Each row was made from one walk, in order. Every step used is in the known rows, and no mark comes twice. Write each row's walk.
Known rows
A H T: [ -8  -1 -18   4  -4   5  16  -5   4   9  -1  -1   5  -5   5  -2  -7  -3
   0  -4   0   0   0  -6  -1  -1 -15   9   5  13   9   1   6   7   5 -17
   3  -9]
T M U: [ -1   4   0   2 -20  14 -10   5 -18  -2   6   9   0  -7  16   9  -5   2
  -5   0 -10   7   5 -21  -9  22   4  -8  12 -16   6 -24  10  15 -11   6
   9 -14]
U H V R T: [  2   0   7   4   8 -14   1  -8  23  -8  -7  10  -3  10 -12   0  12 -11
  -1 -15   7  -6   3  12  -2 -17  -4   5 -26   9   3   7 -10 -21  11   5
 -17  -6]
H V R K: [  3   6  -5  10   9  17   5   5  14  10  -7  -5  -6   5   2 -11  11   0
   2  -5   1  -2  15   4  -6 -11  -8  -2 -13  11  -1   5 -18   6  -8   3
 -15  -6]
B V H: [  9  -3 -10  -1 -38   9  -2   6  -1  16  -2 -13   8   6   7 -29  16  -9
   0   8  -1  -4  -9   0   1  -1 -19  -5  14   3   2   1  -1 -12   4   9
  -6 -21]
J Z Y: [-29   0   1   5 -12   9  15 -15 -24  -1  24  17  18  -7  11 -11  17  14
 -11  -8  -1  -2 -10   4 -24  -3  -2  -8  15   0  19   5  14   8   1 -13
  12 -14]
U H V R K: [  7   3   0   3   8   8  -2   0  15  -3  -2  10 -16   7  -9  -5  13  -6
   8 -10   5   3   7  12  -8 -18 -16  -1 -21  15   9   8 -10 -13  -5   2
 -20 -11]
Z J A: [-15   6 -13  10 -21  -1   5 -12 -25  -9  12 -10   3 -15   3   0  14   6
 -10   3  12   6  -6   9 -26  19   6  -3  15  -2  18 -13   9  -6   7   0
  14   9]
A H V R K: [  1  10  -6  11  12  12   2  -1  23   5  -5 -10  -8   4  -6 -12  -1   2
  15  -2  -3   1   8  16   6 -20 -14  -1  -9  16  -5  11 -16   2  -9 -12
 -15  -4]
V R K: [  7  -4 -16  12   7  18  -3   9  13  16   0  -2 -10  -3  10 -16   6   9
   9   1  -6  -4   2  -1  -2  -1 -16  -1  -7   0  -3   6 -11  12 -15  -4
 -13   2]
D M U H V R K: [ -2   6  -9  -6  21   1  -7  -1  20 -18  -9   6 -10  23   5  14  -1   6
   7  -5   3   4   2   6  -5 -10 -14  -9 -28   7   0  -3 -23  -3  -6  -4
 -21 -18]
R T M U: [  2  -7   0   1   0  -2  -7   7   3  -1   5  -4   5  -7  19  13  -3   0
   3   1  -8   3   3 -10 -15  25  14  -6   4 -18  -4 -16   2  19  -7   2
   3   2]
J A H T M U: [ -5  14  -6  -1  -7  -6   2 -10   1   1   1  -4  15 -15   0  25 -29   6
  -8   4   6  27   3  -5 -15   7  -5  10  -6   3  -2 -15   9   2  -4  -6
  24 -10]
A H V R: [ -6  13  -1  13 -12   6   3 -12  12   0  -7   5  -2   5 -12 -11  -5  -1
   1  -6  -1  -3   6   5  18 -22 -11   2  -8  12  -2   3  -4  -9   4  -7
  -6 -15]
Z Y: [-27 -10  -8   8 -16  11  14  -5 -20   7  12  16  -4   3  17 -12  24   6
  -1  -3  -3 -16  -4   6 -10  11   0  -5  21   6  14  -3  13  14  -9  -8
   0 -11]
V H: [  4  -5 -11   3 -23   9  -2  -7  -4  20   8  -1  -6   0   1 -17   7  -3
  -2  -6   3  -1   6 -14  -2   3 -18  -2   8   1  10  -6   8  -8   5   4
  -5 -19]
U M: [-20 -16  -9   9 -11  12   6   4 -19  -5  10  13   2 -15   6  -7   6  -2
  -2 -14   4   4   5 -21   3   5  -3  -4  20  -3  10  -4  10 -13  13 -14
  -8  -2]
A H V R K W: [  2   5  -3   4  23  -2   7   2  13   6 -10  -3 -25  12 -17   3  -6   4
  14   6   8  -1   8   9  18 -18  -2   1  -7  25  -2  10 -18  -2 -13 -13
 -19  15]
A H V R T M F: [ 12  10  25  12   2 -10  -7  -7  20   5 -16   3   5   4 -16   9 -14  13
  -6  10   0  -6  16  12  17 -23  21  -2 -14  -1 -20  15  -9   3  -9  -9
   1   6]
F M: [  7  -6 -19  11 -25  12  -5  20 -16   0   7  -1 -14   1  -3  -4   8  -1
  -7  -3 -14   6  10  -7 -11  25  -8 -12   9  -5   7 -10  14   7  -4 -10
   4  -6]
A H T M F: [  8   5   5   5 -12   4   2  -2  -6  14  -6  11   5  -8  -1  14 -20  11
 -15   9  -1   1  11  -9   5  -2   8   5   7   0   1   6  11  15 -13 -15
  14  -2]
K R: [-15  -9 -11  11  -2   1  13  -2 -20   2  -2  10  -8 -13  -1   0  -4  -1
   0  -1  -9   5   1 -22   0   8   4  -1  19  -4   1 -19  14  -8   0 -10
   2  19]
T R K W: [  7  -9   0  -2  21   2   3   5 -22   4   1  -6 -34   4  -2  13  -3   4
   8   6   0   1 -11 -13   0   6   4   5  10  -2  12   0   0  12  -8   2
   0  24]
M U H V R T: [  0   7  13  -9   2 -12  -2  -3  26 -19  -2   7  -5  13   1   6   6  -8
   6 -18  -1  -1  -3  11  -5   1  -2   2 -32  13  -4  -5 -10 -18   2  11
  -8  -6]
B V H T: [  9  -4 -20 -12 -23   7  13   7   9  29 -11 -12  22   8  12 -18  12 -15
 -12   7   6  -8   1   1  -4  -6 -19   3   0  11   1   9  -4  -6   8   6
  -5 -19]
R T H: [ -3 -12   8   1   0  -8  -5   5   4  -6  12 -20   0  -9   2  -5   6   3
  17  -1  -7  -9 -10  -6  -3  13   5   4  14  -7   8  -3   8  11   6  -1
   7   8]
R T B: [  1 -12   3  -4  15  -3  -4  -6  -5  -7  14  -2  -4  -1   2  -9   2   2
  10  -4   1  -1  -8  -1  -5  15   4  -1  12 -11   0  -3   6   8   6  11
   2   6]
H T R K: [  7  -6 -13  -5  24  14  12   1   0  16  -3 -13  -3  -3  14   7  -1  -5
   0  -2  -4  -1  -2  -5 -17  -1  -8  13  -6  -3   9  10   0  21   0  -1
   5   5]
M U H V R: [ -2  17  12  -7 -18   3  -5  -6   5 -20   2  19 -12  12  -1   4   2  -5
  -2 -20  -2   1  -1   1   1   0 -11  -1 -26  15   4 -11  -1 -21  -2  12
  -2 -22]
F M T B: [ 12   6   7  -4 -12   0 -23  24 -25 -24  21   3 -15  -2  -8  -6  13   8
  -4  -7 -10  12   2   4   9  34   1 -16  15 -13   7  -7   5  12  -4   6
  16  -3]
K R T: [-13 -17 -10   9  19 -13  15  -1   1   2  -3  -4  -2 -13   1   3   0  -1
   7   0  -7   2  -2 -11  -6  10  15   0  12  -4  -8 -12   6  -6   4 -14
  -2  34]
B V R T H: [  7  -3   5  -2  -7  -8 -12  17  20  -1  -6 -23  16   3   3 -18   8   2
  15  13 -13 -23 -24  16  18  -9  -3   4  -2  -8 -11  15  -9   4   5   4
   0   7]
J A H T B V: [ -1  10  -3 -12  -8  -7   6 -12  -6  -9   3 -13  19  -5  -9 -10 -16   1
  -2  12  10  17 -23  18  -3  -7 -16  12   6  14  -5   5   5 -14  11   8
  20  -8]
K W: [ -7 -10  -6   6  -9  -2  10   4 -25   3   1  10 -23  -1  -2   4   3   3
  -2  -1   6  -3  -2 -24   4  16   3   0  17   8  14 -14   6   1  -4   1
  -4  11]
J A H V R: [ -9  22   4  17 -15  -7   4 -22   9  -5  -5  -5   2  -5 -23  -5 -14   6
  -7  -6  10  17   4  10   5 -24 -13  10 -17  19  -6  -2  -5 -24   9   0
   6 -13]

Which walk is each row?
[-15  -7  13  -5  21 -20  13  -2  -1 -11  -3 -17   1  -6 -15  12   0  -8
  10   0  -5  -2   5  -7   0  -1  27   5  11   2  -5  -9   8  -8  12  -6
   5  31] -> K R T H V
[  2  -2  -9 -17  -7  11   7   5 -14   0   0  -1  16   5  11 -14   6 -10
 -10   7   1  -8 -12   1  -3   3  -6   3   8   0   0   6   3   6   6  16
   6  -9] -> H T B V
[ 12  11   2 -32  -5   2 -10   4   2 -15   1  20   6  19   7  -4  -8  -8
  -4   1  -5  -5 -24  16  11  -1 -21   4 -26   4  -7   9   0 -13  -3  24
   6 -15] -> M U H T B V R
[-16  -5 -16   3 -10   5  -1   2 -10 -14  -2  -1   0   6  25   7  -8  13
  -1  -1  -7   2  -4 -23  -4  22  -7 -10   8  -9   4 -25  -5  13   0  -6
   1 -18] -> D M U
[  9   1  17  13 -29  13  -8   4 -24   6   2  13  -5 -10   2   6  -4  16
 -15   7  -5   0  10 -19  -3  12  14  -7  17 -15   5  -9  13  12 -16   2
  12  -4] -> T M F
[  3   8   7   1  10  -2  -7   3  19   1 -10   0  11   9   6  15  -4  -6
  -8  -2  -2  -5  18   3  -2  -1  19  -4 -24 -10 -17  -5 -12   8  -2   9
  -6  -4] -> H V R T M U
[-17   9  27  -4  -6  -6 -10  13   0 -25   4   5  11 -10 -12  -1  14   3
  -3 -19   7  -6  10  -4  37 -13  12   0   2   0   6  11 -11 -15  16   0
   0  -3] -> U M T H V R
[-13 -11  15   8 -24  11   6   5 -23  -8   9  15  -5 -14   6  -4  -1  16
  -8 -12   0   2   5 -22   8  14   7  -5  20   4   4  -1  10 -15  -4 -11
   6   8] -> U M F
[-12   8   1  10 -18   6  10 -11  -2  -9   0  -6  -4  -1  -6  -8   2  -6
   5  -9   1   6   5  -3   2  -5  -4  -1  13  14   9 -11   4  -6   7  -9
   1 -17] -> A H V
[ 18   5  30   5   1 -13 -12  -6  14  -3 -11  22  -2   8 -18  18   1   3
 -15   0   8  -4  13  10   3 -20  19  -1 -26  -3  -6  13  -5 -11  -6   7
  -6   1] -> U H V R T M F
[ 19 -10 -13 -21  35  -5  10  -3  -3  36  -9 -10 -21  13  -6  17  -9  -7
  -3   7  15  -3   5  -9   0  -7  -6  14 -12   9   8  16  -3   8  -1   3
  -5  18] -> V H T R K W
[ -4 -18 -10  12  25 -12   4   1  -6  11  -8   6   3 -15  -5  20  -7  -6
  -1  11  -3   5  10 -14  -6   1  24  -4  14 -22 -10 -10  11   4   3 -14
  -5  31] -> K R T M
[  6  -7 -21  -6  -8   5  13  -4   5  32  -2  -1   7   2   6  -7   3 -10
 -13  -6  10  -4  15 -13  -7  -1 -17   8  -6   9   9   3   5  -2   8   0
  -4 -17] -> V H T
[-19  -4  21  -3 -14  -5 -10  18 -17 -29  19  -1   6 -26   1  -2  15   8
   9 -18   0   1  -6 -16  25  13   6  -3  30  -6  19   0   2  -5  10  -7
   8   4] -> U M T H
[-11  18 -15  -9  -3  -7   2 -11 -11  -3   4  -5  19 -13   6  29 -14   3
 -11  13   9  15   1  17 -21  16  13   0   2  -4   5 -10  11   8  -2 -14
  23   8] -> Z J A H T M U
[ 13  -6  -8  11  -3  -1 -12  15  17  12 -18  -3  25   4   6  -8   7  -6
  -5  19  -4 -15  -4  14   8 -16   5  -4  -5 -21 -19  14 -12   9   2   2
 -14   1] -> B V R T M
[ -5  -2  14  -9  23 -21   2  -5   0 -19  -4  13  -4  -2 -11  36  -6 -17
   3  -2  -2  14   9  -5 -15   4  26  -6  -5  -5  -5 -20  10 -20   3  -2
  -2  20] -> K R T M U H V
[ -3  15  16   1  20 -22  -4 -28  16 -14   4 -10   5   2 -29  -2 -21   8
   4  -2  15  16  -3  26   7 -22  -1  12 -20  10 -18   9  -7 -21  15   9
   8   5] -> J A H V R T B
[  2  14   8   3  11  -8 -10  -5  27  -2  -8  -2   8   7  -2  12 -15  -3
   4   2  -4   0  11  13  10 -11  11  -2 -18  -4 -20  -1 -11   5  -3  -6
  -3  -4] -> A H V R T M U
[ 15   0  -1 -17 -23  11 -13  -3 -14   8   9  -6   3  11  -2 -29   6  -8
   2  10   2  -2 -14   5   8  -1 -18  -8  16  -6  -2   5   6 -11   7  22
   0 -20] -> T B V H
[ 17  -1 -15 -16  23  17  -1  15  13  14  -7  -4  13  12  11 -19   2  -1
   1  15  -1 -10  -9  20   3 -12 -16   4 -13   4 -15  26 -17  14  -9  12
  -8   3] -> H T B V R K
[  9 -12  -1 -17  18 -16  -3  -6  -1   9  -1 -11   5   6 -10 -14  -2 -10
  11  17   0   0 -14  11  10  -4   4  -7  14  -6 -22   5   2 -21   9   8
  -5  25] -> K R T B V H
[  6  -6 -10 -10  38  -8  12  -2  -3  13  -7 -11 -24   6  -6  22 -18   0
  11   8   5   1 -11  -1   7  -7  -3  15   0  11   9  14  -1  16  -4 -15
   3  27] -> A H T R K W
[ -2  -1   1  10   8  -5   8  -1  23   5 -11  -5   8   7  -1  -7  10  -6
  -6  -9   4 -10  12   6   0 -11   7   4 -19   5  -8   5 -16  -2  11   4
 -12   1] -> H V R T
[  9  -2   5   3 -13  10   7   4 -14  19  -8  14   8  -6   8  16  -7   9
 -26   5   1  -4  17 -20  -8   7  14   2   1  -6   4   1  10  19 -13   0
  13  -1] -> H T M F
[  9  -9  17  12  -6  -3  -6   5  -5   6  -1   1   3  -9   6   8  -1  15
  -7   8  -2  -3   7  -9  -7  13  22  -6  11 -15  -5  -1   2  16 -11  -2
   8  12] -> R T M F
[  2   7  10  -2  24  -9  -6 -18  18  -8   2   1  -1  12 -17  -9 -11  -3
  10  -1   4  -4   0  22  20 -22   2   3 -13   4 -16  14  -6  -6  10   3
  -6   1] -> A H V R T B
[ 13  13   7  -6  11  10 -16   5  12  -7  -1  16 -12   9  -1  17   1  -6
   4  -3  -1   8  14   9 -10  -7  -4  -8 -23  -1   0  -1  -7  -1 -17   7
 -14 -13] -> T M U H V R K
[ 14  11  12  -8   5   8 -21  24   7 -15   5 -11   3   1  10 -28  20  12
  13   8  -8  -3 -21  25  20   4 -11 -11   7  -4 -10  17 -29  12 -16  21
  -2   0] -> M T B V R K
[  3 -14  -6  14   5  -1  -5   4   2  10  -1   1   8  -9   6   7   6  -3
  -2   5   1  -2   8  -9 -13   6  13  -2  11 -21   1  -4   4  16   4  -4
  -8   3] -> R T M
[  5  -9   5  -7  -1  -2  -4   6  -3 -11   7 -15  10   4   9 -21  10  -4
  10  10  -4  -7 -23  13  -2  10   1  -4  16  -8  -9   4  -3   3   8  16
   1   3] -> R T B V
[  2   6   5 -22  -3   0   1 -10 -10 -13   6  12 -10   5  10  22 -11 -11
  -5 -16  -6   3 -18  -9  -9   9 -12  15 -18  -2  16  -7  16  -5   6  11
  20 -12] -> M U H T R
[-11 -16   5  -1  20 -18   3   2  -3  -5   4 -14  -3 -14  -7   6  -6   1
  18   5 -11  -4 -10 -11   5   8  17   4  17  -8  -3  -9  14  -2   7 -12
   9  36] -> K R T H
